Each row comes from the steps of one walk. Every step used is in the known rows, and no mark comes twice. Write the walk behind each row, first mark first.
(in the rows, 128 means zero)
Known rows:
loze -> kuno: [200 134 100 148 166 182 144 128  84 141 140  94 149 133 160  94 131 137
 149  76 111 150 121 149 107 141 187 115 146 136 131 118 107 133 122 155
 118 135 118 106 163 166 136 132 137 139  80 103 166 130 125 123 128  87]
zaker -> bodu: [154 146 101 149 154 168 137 122  77 168 138  95 153 134 142 127 141 140
 152  67  66 128 111 151 126 135 146 129 136 133 152  99 117 129 134 123
 135 136 143 138 153 146 116 125 156 109 131 104 159 133 129 104 126  91]
teki -> bitor: [192 150  90 168 156 189 138 143  73 143 137  89 131 125 142  96 137 137
 147  91 135 141 119 156 124 139 161 112 140 141 150 100 103 144 132 113
 110 142 180 131 180 144 132 116 140 111 107 106 172 117 130 133 142  79]
zaker -> bodu -> dipa: [150 157  99 152 150 173 119 135  74 154 155 105 151 123 143 127 128 156
 133  86  83 117 118 159 118 139 143 127 141 133 146 129 126 129 145 121
 136 146 143 145 156 143 105 123 162 108 120 102 158 113 123  97 111  85]
dipa -> seruz -> sefa -> loze: [126 185  94 140 155 165 182 112  77 157 121  51 144 122 120 148 116 164
 145 119  92 136 111 167 130 199 165  97 179 128 140 152 127 160 132  90
 127 109 151 133 171 158 142 110 155 141  81 105 137 140  92 120 158  99]
vudan -> sefa: [163 163  98 164 161 161 164 117  79 146 156 112 174 126 154 130 141 152
 150  94 119 152 127 154 138 146 160 122 168 147 132 107  98 130 127 128
 120 116 173 129 162 124 126 125 162 106 111 114 144 111 130 129 135  84]
kuno -> loruzu: [168 168 117 167 165 178 170 153 104 132 150  70 125 140 148 146 125 165
 152  89  95 136 108 148 119 146 194 111 162 141 138 146 111 128 108 143
 108 122 163 127 163 155 146 119 158 103 121 111 175 122 121 131 142  85]
mipu -> guzud -> bodu -> dipa -> seruz -> sefa -> bitor: [107 200  98 150 163 197 168  93  76 135 125  36 146 110 113  73  96 188
 145 124 114  94 140 173  72 196 153 135 162 108 149 173 139 120 139 101
 122 141 174 122 182 141 148 102 177  64 121  94 125 161 110 113 153 101]
dipa -> seruz -> roge: [166 178  89 136 147 174 151 116  99 150 141  59 169 135 128  46 125 168
 164  86  51 110 118 167  97 161 184 100 146 135 134 118  95 148 123 125
 124 117 192 145 180 152 138 127 142 113  93 109 152 138  91 139 126  91]
sefa -> dipa -> seruz -> zaker -> bodu: [133 178  98 138 166 156 147 107  70 153 136  85 208 110 142  97 130 155
 122  44  75  83 117 173 105 183 145 123 154 103 133 103 111 125 144  73
 137 122 162 149 148 180 114 128 157 104 145 117 116 134  98 112 127  90]
teki -> bitor -> sefa -> dipa -> seruz: [156 164  65 167 170 173 119 113  81 129 172  68 156 110 140  79 133 145
 137 120 138 126 121 175 116 182 162 112 161 136 150 104  90 145 148  61
 111 103 211 153 173 145 172 117 156  87 100 113 156 122  95 128 154  85]
teki -> bitor -> sefa -> seruz: [155 155  63 184 173 179 141 115  94 150 160  80 136 137 146 155 126 138
 154 148 114 147 120 160 122 169 163 102 142 126 151 100  88 129 157  80
 121 128 214 128 169 138 143 123 154 102 100  97 151 122 119 141 144  99]
dipa -> sefa -> bitor: [102 183  82 158 160 176 175 142  93 120 123  81 134 147 146 190 138 156
 153  81 108 107 129 154  96 182 145 119 138 135 132 100 128 145 103 134
 128 131 185 123 157 156 151 104 158  90 143 101 127 109 109 132 169  90]
sefa -> seruz -> dipa: [167 151  92 158 169 159 166  91 102 137 148  63 157 139 142 125 118 165
 156 121 101 139 120 165 112 160 154  99 157 116 140 123 112 125 150 137
 137 123 167 146 156 146 125 124 152 152 106 124 137 132 113 123 157 103]
bitor -> sefa -> loze -> kuno -> loruzu: [140 153 106 166 182 173 170 132  96 140 156  62 114 151 157 226 127 157
 161 155 106 184 107 145 103 157 233  97 178 142 130 159 108 137  96 135
  99 105 140  98 157 152 167 115 160 113  87  94 180 128 111 136 145 100]
roge -> bodu -> dipa -> sefa: [ 99 193  74 159 174 176 148 142  79 140 127  84 158 125 150 140 129 164
 150  81 123 114 119 156 115 152 149 126 164 130 112 148 123 134 139 107
 130 155 178 151 160 136 139 104 160 108 104  98 117 106 106  93 116  87]
teki -> bitor -> sefa -> loze: [120 155  74 178 167 173 140 126  68 152 155  74 114 133 133 184 147 139
 156 169 123 167 116 154 143 157 180  92 157 145 159 120 100 159 123  87
 102 123 186 132 177 128 154 105 151 104 103  97 173 115 114 133 161  91]
mipu -> guzud -> bodu: [134 156 103 158 167 182 124  92  70 151 143  52 146 128 116  42 143 158
 184 110  73 137 123 150 107 128 174 125 145 112 139 129 116 104 117 135
 111 148 155 126 177 130 135 126 157  70 135 105 157 140 136 113 136  86]
zaker -> bodu -> dipa -> seruz -> sefa: [154 192  90 140 155 176 156 123  85 161 145  77 170 103 140 103  96 163
 118  87 100 109 114 173 104 180 139 143 165 128 143 145 123 138 160  99
 146 127 158 158 159 147 120 121 175 120  88 102 131 142 102  99 114  94]
roge -> bodu -> dipa -> seruz -> sefa -> loze -> kuno: [140 175  88 137 175 185 191 107  56 166 102  60 149 115 142 137 101 161
 126 106 135 139 121 169  90 182 176 115 192 127 121 192 139 150 158  91
 126 139 121 109 172 169 141 104 148 156  33  90 122 147  97  92 128 107]
loze -> roge: [160 135  96 145 152 191 152 119  92 143 153 106 151 124 142  67 134 148
 151  80  72 131 117 149 132 147 187 112 140 126 129 137  98 128 124 150
 121 133 142 116 162 144 124 125 127 161 115 108 174 105 108 144 153  82]
bodu -> dipa -> sefa -> bitor: [ 91 189  82 159 155 181 160 156  93 112 138  90 140 133 146 189 124 169
 132 102 129  99 138 163  98 190 144 120 144 128 128 133 136 141 121 133
 130 142 172 134 162 146 142 100 162  93 132 101 133 100 101 121 152  85]
kuno -> seruz: [159 154  94 161 163 182 163 133 101 118 157  84 152 122 139 110 131 139
 144  56 109 159 118 150 115 147 157 123 160 145 148 138 110 146 117 133
 117 115 172 129 180 134 147 117 151 117 109 103 160 142 115 122 158  79]
bitor -> teki: [178 152 101 161 159 165 135 134  93 131 146  86 136 131 138 124 137 143
 159  91 105 134 122 157 109 134 189 105 138 109 146 137 108 122 102 112
 128 110 128 136 160 128 137 133 144 114 147 109 159 124 135 117 140  85]
vudan -> sefa -> roge -> bodu -> dipa: [128 169  89 182 159 179 164 118  57 167 143 120 126 126 155 139 132 175
 147  87 155 136 144 163 149 151 172 128 180 142 123 147 120 117 141 101
 116 136 188 121 168 115  98 121 171 112  69 104 113 116 115  99 107 114]
guzud -> bodu: [154 170  91 155 161 170 143  98  79 143 148  85 150 139 134  79 144 155
 166  83  57 140 115 154 104 136 160 124 152 124 132 134 111 116 135 123
 111 144 149 136 151 142 119 114 150  87 136  88 159 121 139 117 127 102]
sefa -> loze -> bodu -> dipa -> seruz -> zaker: [106 203 115 141 174 166 171 126  64 134 125  76 183 115 136 120 119 182
  99 118  75  89 137 172 152 170 167  97 163 108 115 171 114 115 119  65
 120 137 136 109 174 155  94  94 144 131 114 103 127  75 110 116 139 106]
loze -> sefa: [152 168  91 162 170 168 149 119  69 136 160 106 165 138 167 130 146 156
 164  96  85 155 132 146 149 143 175 103 172 145 128 135  91 123 131 138
 118 117 150 135 153 134 133 119 145 128 115 108 181  87 121 119 153  91]
dipa -> sefa -> seruz -> roge -> bodu: [109 187  61 161 168 168 178 101 105 168 107  59 169 154 141 177 126 165
 175  79  72 100 114 159  67 176 158 108 153 120 104 110 103 127 151 110
 140 139 211 129 159 145 137 122 150 105 100  96 108 121  90 124 117 104]
mipu -> guzud -> bodu -> dipa -> sefa -> loze -> kuno: [108 181  89 147 172 183 125 101  62 144 124  41 137 130 122 125 131 170
 174 155 143 146 126 154  83 165 173 121 177 103 108 157 141 121 118 160
 115 165 121  92 184 140 151 114 163  72  90  86 153 113 108 105 132  75]
roge -> bodu -> dipa -> seruz -> sefa -> loze: [ 92 192  91 145 170 175 185 109  62 167 113  56 151 113 125 147 111 172
 130 115 115 124 118 171 124 187 159 108 189 124 135 193 141 155 154  64
 126 133 153 135 177 152 136  97 162 142  61  98 116 142  94  87 134 105]
guzud -> bodu -> dipa -> sefa -> seruz: [131 209  63 167 163 169 139 103  99 131 148  78 158 140 130 149 125 179
 148 116 104 118 119 166  74 190 120 123 162  98 106 145 124 105 170 115
 137 160 171 137 149 144 127 112 169  81 120  86 128  94 108 114 118 104]
seruz -> zaker -> bodu: [132 163 102 149 163 160 163 131  74 163 131 109 194 123 156 134 132 143
 138  63  58 113 113 154 131 148 160 129 141 117 139 104 103 123 128 101
 131 140 155 149 143 153  91 128 154 113 150 105 131 129 125 121 112  96]
teki -> bitor -> sefa -> loze -> roge -> bodu -> dipa: [ 89 147  66 173 169 201 147 115  58 165 143  99 126 119 145 152 136 152
 140 155 123 150 118 157 132 148 185 106 163 134 139 177 103 145 148  79
 107 142 180 114 182 118 143  91 139 139  88  82 176  97 101 121 148  94]
bodu -> dipa: [150 161 103 157 152 177 126 145  80 131 163  99 140 118 137  99 128 163
 134 101 103 130 129 161 141 149 170 111 151 129 137 149 118 130 135 129
 116 143 146 145 171 144 120 118 153 128 105 111 159 104 119 111 120  82]
vudan -> sefa -> dipa: [148 157  95 169 166 147 147 100  69 135 169 110 178 116 150 136 147 160
 135  87 138 141 138 165 133 168 149 117 178 142 127 112  99 128 141 114
 113 101 160 137 157 141 130 128 164 105 120 127 145 102 116 121 135  78]
mipu -> guzud -> bodu -> dipa -> sefa -> loze -> roge: [ 56 185  82 149 157 191 130  93  78 147 140  57 135 124 107  98 137 184
 175 151 106 126 123 153  99 175 173 117 169  98 108 176 132 115 124 151
 118 157 144 103 181 122 138 106 150  90 123  89 161  92  90 126 155  71]
loze -> roge -> bodu -> dipa -> sefa -> seruz -> zaker: [ 88 194  69 160 181 185 190 119 100 151 113 104 203 122 155 155 108 169
 127  83 102  90 121 160  90 195 162 120 161  85  84 155 104 103 163  97
 144 164 189 123 152 151 104 113 142 153 121  96  96  94  84 130 121  95]
sefa -> seruz -> zaker: [138 167 102 159 174 159 176 122  94 150 130  90 184 137 145 156 120 153
 139  86  68 116 121 161 126 180 167  97 140  96 124 115 100 113 150  97
 129 143 174 134 150 164 100 132 146 138 129 114 116 122 118 137 131 102]
kuno -> seruz -> bodu -> roge: [135 154 113 183 166 168 132 161 117 116 133 102 127 131 142  85 133 157
 153  76  85 128 112 161 117 148 154 120 162 127 153 162 102 122 134 122
 137 142 217 150 188 126 110 111 137  87 126  68 171 154 133 103 163 103]
seruz -> zaker: [134 167 105 156 167 160 169 142  79 139 134  98 185 123 146 121 128 150
 143  79  80 120 121 154 145 159 184 110 153 116 129 123  97 128 118 107
 115 138 164 146 156 157 104 125 147 134 133 114 127 123 120 135 124  92]
sefa -> loze: [123 151 106 152 153 160 152 121  75 149 135  76 124 143 127 159 148 153
 157 116  81 153 118 153 147 156 168  86 157 128 141 139 128 148 114 121
 114 130 132 120 168 149 126 111 143 131 104 107 162 115 113 115 153  90]
guzud -> bodu -> roge: [149 167  96 163 164 175 112 111  86 135 132  95 155 149 129  60 145 169
 162  80  62 136 110 158 103 146 162 117 150 111 138 139  98 109 156 118
 121 159 197 143 164 133 114 116 146  59 148  77 168 125 141  97 127 113]
bitor -> sefa -> dipa -> seruz -> zaker: [105 188  90 154 181 150 149 108  85 123 171  78 205 107 141  95 126 155
 127  99  88 110 120 173 135 200 189 106 170 113 130 126  86 129 139  58
 116  94 195 172 149 158 140 127 166 113 129 125 110 127  89 131 133  95]
mipu -> guzud -> bodu -> dipa -> sefa -> bitor -> teki: [ 93 193  81 168 167 184 134 122  91 113 123  46 121 131 125 136 127 175
 168 136 137  97 143 163  44 165 163 131 138  83 127 158 142 100  97 119
 133 137 152 122 174 110 161 109 172  29 190  92 131 123 132 113 159  80]
zaker -> bodu -> dipa -> seruz -> sefa -> roge: [147 191  86 154 137 183 154 132  82 171 146  82 123 112 133 103  92 180
 128  90 126 108 123 177 129 197 149 135 165 130 148 145 131 129 155  98
 143 127 174 149 164 150  91 135 178 120  62  99 118 152  82 101 115 118]

Write each row's walk:
[164 183  90 139 141 181 135 126  95 142 150  68 162 121 121  48 110 179
 136  99  72 100 124 174  95 168 180  98 149 130 123 147 105 146 134 122
 124 126 189 147 186 147 129 123 149 111  75 110 152 122  88 127 111  84] : bodu -> dipa -> seruz -> roge
[146 173  89 168 168 176 196 135 103 121 158  77 150 106 139 139 108 143
 139  73 118 159 112 155 119 177 153 128 180 144 152 151 105 150 131 121
 118 101 170 147 171 131 146 119 162 134  99 102 151 158 106 125 157  87] : kuno -> seruz -> sefa
[133 158  86 152 165 172 168 111  80 170 122  81 158 137 137 105 134 156
 174  64  54 121 117 154 106 130 189 108 146 140 126 130  97 140 132 117
 116 129 186 139 169 134 120 119 137 121 106 108 146 144 113 114 108 102] : seruz -> roge -> bodu
[155 197  92 147 156 177 162 133  88 134 151  73 169  99 133  83  94 172
 118 103 123 122 121 174 119 193 162 122 174 125 140 170 115 140 150  96
 131 125 165 156 170 151 133 119 168 135  73 112 129 134  96 116 128  91] : bodu -> dipa -> seruz -> sefa
[117 149  97 156 156 172 174  96  76 157 144 118 155 130 139 156 148 164
 152 122 106 163 126 152 136 159 178 102 172 134 127 142 105 140 116 134
 118 115 139  94 166 126 123 114 140 145 104 101 162  89 104 149 162  83] : vudan -> sefa -> loze -> roge
[ 81 180  98 133 168 193 184 108  58 164 107  88 200 115 132 100 122 174
 118  93  76 100 119 165 122 173 192 102 169  96 108 193 123 134 138  74
 124 153 150 113 175 154 109  97 130 169  99  99 120 111  84 122 140  94] : sefa -> loze -> roge -> bodu -> dipa -> seruz -> zaker
[ 98 183  69 169 164 185 161 128  81 160 116  88 124 142 146 147 137 163
 175  69 127 117 123 152 127 161 173 120 160 133 124 118 122 125 119 110
 126 141 193 131 164 137 117 122 157 108  86  94 106 131  96 103 131 113] : dipa -> sefa -> roge -> bodu
[131 181  76 163 166 156 184 131 111  95 125  65 136 143 156 194 130 164
 164 116 150 112 126 165  61 164 164 116 147 113 138 124 125 135  87 137
 144  99 159 146 151 123 163 112 156 105 184 111 124 131 115 128 187  92] : seruz -> dipa -> sefa -> bitor -> teki
[159 191  92 143 160 173 176 119  94 146 136  64 163 113 134  84 109 158
 143  88 100 126 113 167 125 187 167 121 166 132 145 136 107 142 139 101
 130 113 169 147 164 155 140 125 157 134  83 112 128 148 100 123 143  99] : dipa -> seruz -> sefa
[ 97 200  85 160 168 181 115 111  78 137 149  50 156 120 120  81 134 177
 172 132 120 118 125 157  94 156 156 137 163 108 114 142 124 108 126 137
 120 159 172 139 177 121 146 117 172  52 127 101 139 111 111 110 127  71] : mipu -> guzud -> bodu -> dipa -> sefa
[160 171 113 153 159 156 144 131  98 145 136  81 146 129 135  55 138 158
 156  98  68 102 114 166 130 147 159 115 151 126 140 147 120 124 126 102
 139 136 166 146 165 158 112 112 139 116 107  86 149 138 122 123 146 100] : dipa -> seruz -> bodu
[133 166 105 158 165 187 114 103  70 148 152  57 138 115 118  39 132 172
 163 125 103 127 132 158 112 139 170 125 155 110 132 159 123 101 136 131
 110 159 146 131 180 127 129 121 162  70 125 103 160 126 132 105 121  81] : mipu -> guzud -> bodu -> dipa
[145 196 105 142 161 178 159 141  84 131 143  89 197 108 133  61 110 169
 112  89 102 101 127 171 132 176 175 110 158 104 124 149 107 132 133  91
 124 144 174 151 171 165 112 118 153 130 105 113 116 116 103 125 117  85] : bodu -> dipa -> seruz -> zaker
[152 174  57 167 160 172 125 109  94 143 170  60 158 114 132  67 124 160
 149 122 111 110 121 178  92 187 178  98 155 143 143 101  74 162 147  73
 108  90 234 159 179 139 167 123 153  85  98 114 161 129  80 143 135  86] : teki -> bitor -> sefa -> dipa -> seruz -> roge
[110 193  83 198 146 169 148 179 115 110 156 107  84 120 142 139 122 176
 146 104 158 114 130 167 136 182 141 133 178 135 130 172 134 126 112 129
 131 134 206 150 184 124  98 113 165 103  81  74 132 125  86 122 142  99] : kuno -> seruz -> bodu -> dipa -> sefa -> roge
[102 170  82 134 168 189 203  82  69 178 101  63 158 120 128 117 118 161
 149  87  76 127 107 159 114 181 178 107 181 125 129 181 118 148 145  85
 133 121 145 111 170 149 135 103 135 170  74  92 135 147  84 119 164 103] : dipa -> seruz -> sefa -> loze -> roge -> bodu
[168 167  77 164 176 156 172  85  92 128 163  80 173 146 171 155 126 174
 163 129 108 156 133 158 117 155 158  91 183 131 125 138  92 112 163 144
 136 115 167 139 145 131 136 121 149 157 112 114 168 110 119 123 165 106] : loze -> sefa -> seruz -> dipa
[150 148 101 163 154 175 158 138  93 127 123  88 115 141 140 168 138 145
 150  92  90 111 136 160  81 154 175 107 120 111 155 134 126 124  91 113
 129 108 131 117 159 136 149 116 145 101 178 104 159 130 140 120 168  98] : sefa -> bitor -> teki
[143 177  97 140 170 190 147 116  70 154 129  71 171 120 136  60 122 163
 137  68 102 111 119 166 114 144 164 121 157 131 127 160 127 131 148  84
 132 150 167 133 173 151 142 102 150 118  81 102 126 128 110  89 120  92] : roge -> bodu -> dipa -> seruz
[148 155 107 178 164 164 161 151 108 122 152  97 126 120 143 110 135 146
 150  78  88 136 117 156 132 137 147 125 163 140 147 159 115 129 116 118
 127 124 179 143 175 132 118 110 145 119 123  78 167 143 126 126 163  91] : kuno -> seruz -> bodu
[126 169  77 141 166 168 152  88  79 159 128  52 182 124 127  55 129 166
 150  50  68  90 123 174  77 164 171 104 159 125 121 130 110 139 148  87
 121 110 192 147 173 161 145 119 139 106  97 115 136 143  86 105 119  97] : sefa -> dipa -> seruz -> roge -> bodu
[ 93 199  88 146 164 164 148 101  85 141 169  55 148 130 128 124 121 190
 131 166  41 108 133 173 132 165 188  86 165 139 121 177  87 130 124  79
 115  95 179 124 179 116 128 101 158  98  82  95 159  89  87 126 126 114] : bitor -> sefa -> loze -> bodu -> dipa -> seruz -> roge
[ 60 141  82 154 179 179 170  88  68 168 144  93 141 137 144 157 147 147
 162 126  54 151 110 146 146 143 204  98 163 133 132 168 102 136 130  89
 115 117 155 114 157 122 139 103 144 149 111  91 154 119 103 125 157 109] : bitor -> sefa -> loze -> roge -> bodu
[105 197  80 166 172 178 125  92  94 148 141  39 147 135 117 115 121 179
 173 142 116 113 127 161  74 184 142 125 158  84 112 138 127  92 149 125
 132 164 178 121 174 131 142 123 172  60 119  99 127 116 107 113 130  84] : mipu -> guzud -> bodu -> dipa -> sefa -> seruz
[145 158 113 176 153 156 126 156  87 134 154 107 123 119 140  97 129 168
 141 120  94 108 130 166 150 137 154 111 152 130 135 175 123 119 133 115
 130 153 155 159 164 141  88 108 148 128 114  88 164 112 132 118 120  96] : seruz -> bodu -> dipa
[133 182 111 137 167 172 136 134  92 158 106  93 213 131 142  64 123 162
 134  52  51  96 103 164 109 174 161 123 145 100 144  97  93 119 150  83
 153 152 214 154 164 158  99 129 151  79 138  88 120 145 120  98 129 102] : dipa -> seruz -> zaker -> bodu -> roge
[117 180  77 180 163 185 150 127  58 157 145 114 128 136 166 133 134 179
 157  90 122 138 149 156 160 145 182 108 181 145 120 175 112 108 152 115
 114 142 165 127 160 122 110 118 152 132  66  96 156 100 111  92 123 118] : loze -> sefa -> roge -> bodu -> dipa
[143 180  98 166 172 149 192  95  80 178 129 119 215 133 167 201 125 151
 131  81  92 123 123 161 123 174 136 126 160 107 126  78  92 104 162  92
 147 132 183 124 133 141  87 133 169 100 139 109 100 121 128 133 120 107] : vudan -> sefa -> seruz -> zaker -> bodu
[160 176  99 134 149 183 125 122  80 155 147  82 169 119 136  76 121 162
 129  83  79 108 116 168 109 156 145 135 145 129 143 130 129 135 144 102
 146 143 160 143 168 155 123 119 164  98 100 101 145 126 110  98 125  87] : zaker -> bodu -> dipa -> seruz
[161 180 102 139 152 184 131 136  85 134 152  77 169 118 133  57 117 167
 128  96 101 121 123 168 122 165 163 112 150 124 134 150 123 139 139 110
 129 135 160 140 179 153 139 115 154 119  82 113 149 114 104 111 129  79] : bodu -> dipa -> seruz
[141 176 102 165 173 174 187 146  92 115 150  98 183 111 145 117 127 139
 130  58  96 142 118 154 124 162 171 124 165 124 134 136  99 138 115 116
 113 122 183 142 173 142 126 119 148 125 134 107 130 139 114 133 151  86] : kuno -> seruz -> zaker
[140 176  83 138 160 181 167  98  83 169 111  58 176 134 130  47 128 163
 167  54  50 104 113 163  88 143 186 108 146 139 125 129 101 144 129 102
 126 124 197 137 179 146 135 117 140 106  90 101 127 148 101 114 117  99] : dipa -> seruz -> roge -> bodu
[119 191  81 175 140 178 127 160  92 134 152  94 107 131 140 125 124 178
 149 109 155 120 132 164 135 188 169 116 162 126 124 134 124 131 122 134
 124 138 183 144 171 139 107 128 167 111  74 103 123  99  84 118 122  93] : bodu -> dipa -> sefa -> roge
[141 154 114 161 175 175 121 137  93 132 133  96 152 140 148  74 136 168
 136  79  61 111 127 155 135 132 165 109 139 128 140 126  81  93 137 108
 125 142 181 120 176 124 106 119 137  92 136  92 170  96 146  99 142 117] : loze -> bodu -> roge
[155 177  94 159 157 177 123 112  74 131 160  97 146 123 130  79 134 169
 146 100  80 133 124 162 112 145 152 127 156 121 123 166 123 115 152 122
 111 156 146 145 158 137 111 108 159  94 127  88 167 110 132 105 112 100] : guzud -> bodu -> dipa
[158 215  85 148 161 177 160 101  85 137 151  70 165 104 122  68 104 181
 131  98  98 121 116 175  91 185 145 136 179 117 129 182 118 129 168  93
 123 134 159 158 159 144 122 112 171  98  98  89 135 138 104 110 119 109] : guzud -> bodu -> dipa -> seruz -> sefa
[133 167  87 179 163 175 176 105  62 176 128 117 136 138 153 139 146 160
 168  72 137 142 136 154 146 143 174 122 176 149 134 115 110 118 130 107
 117 128 191 115 165 117 105 127 163 109  83 103 112 132 121 107 118 120] : vudan -> sefa -> roge -> bodu
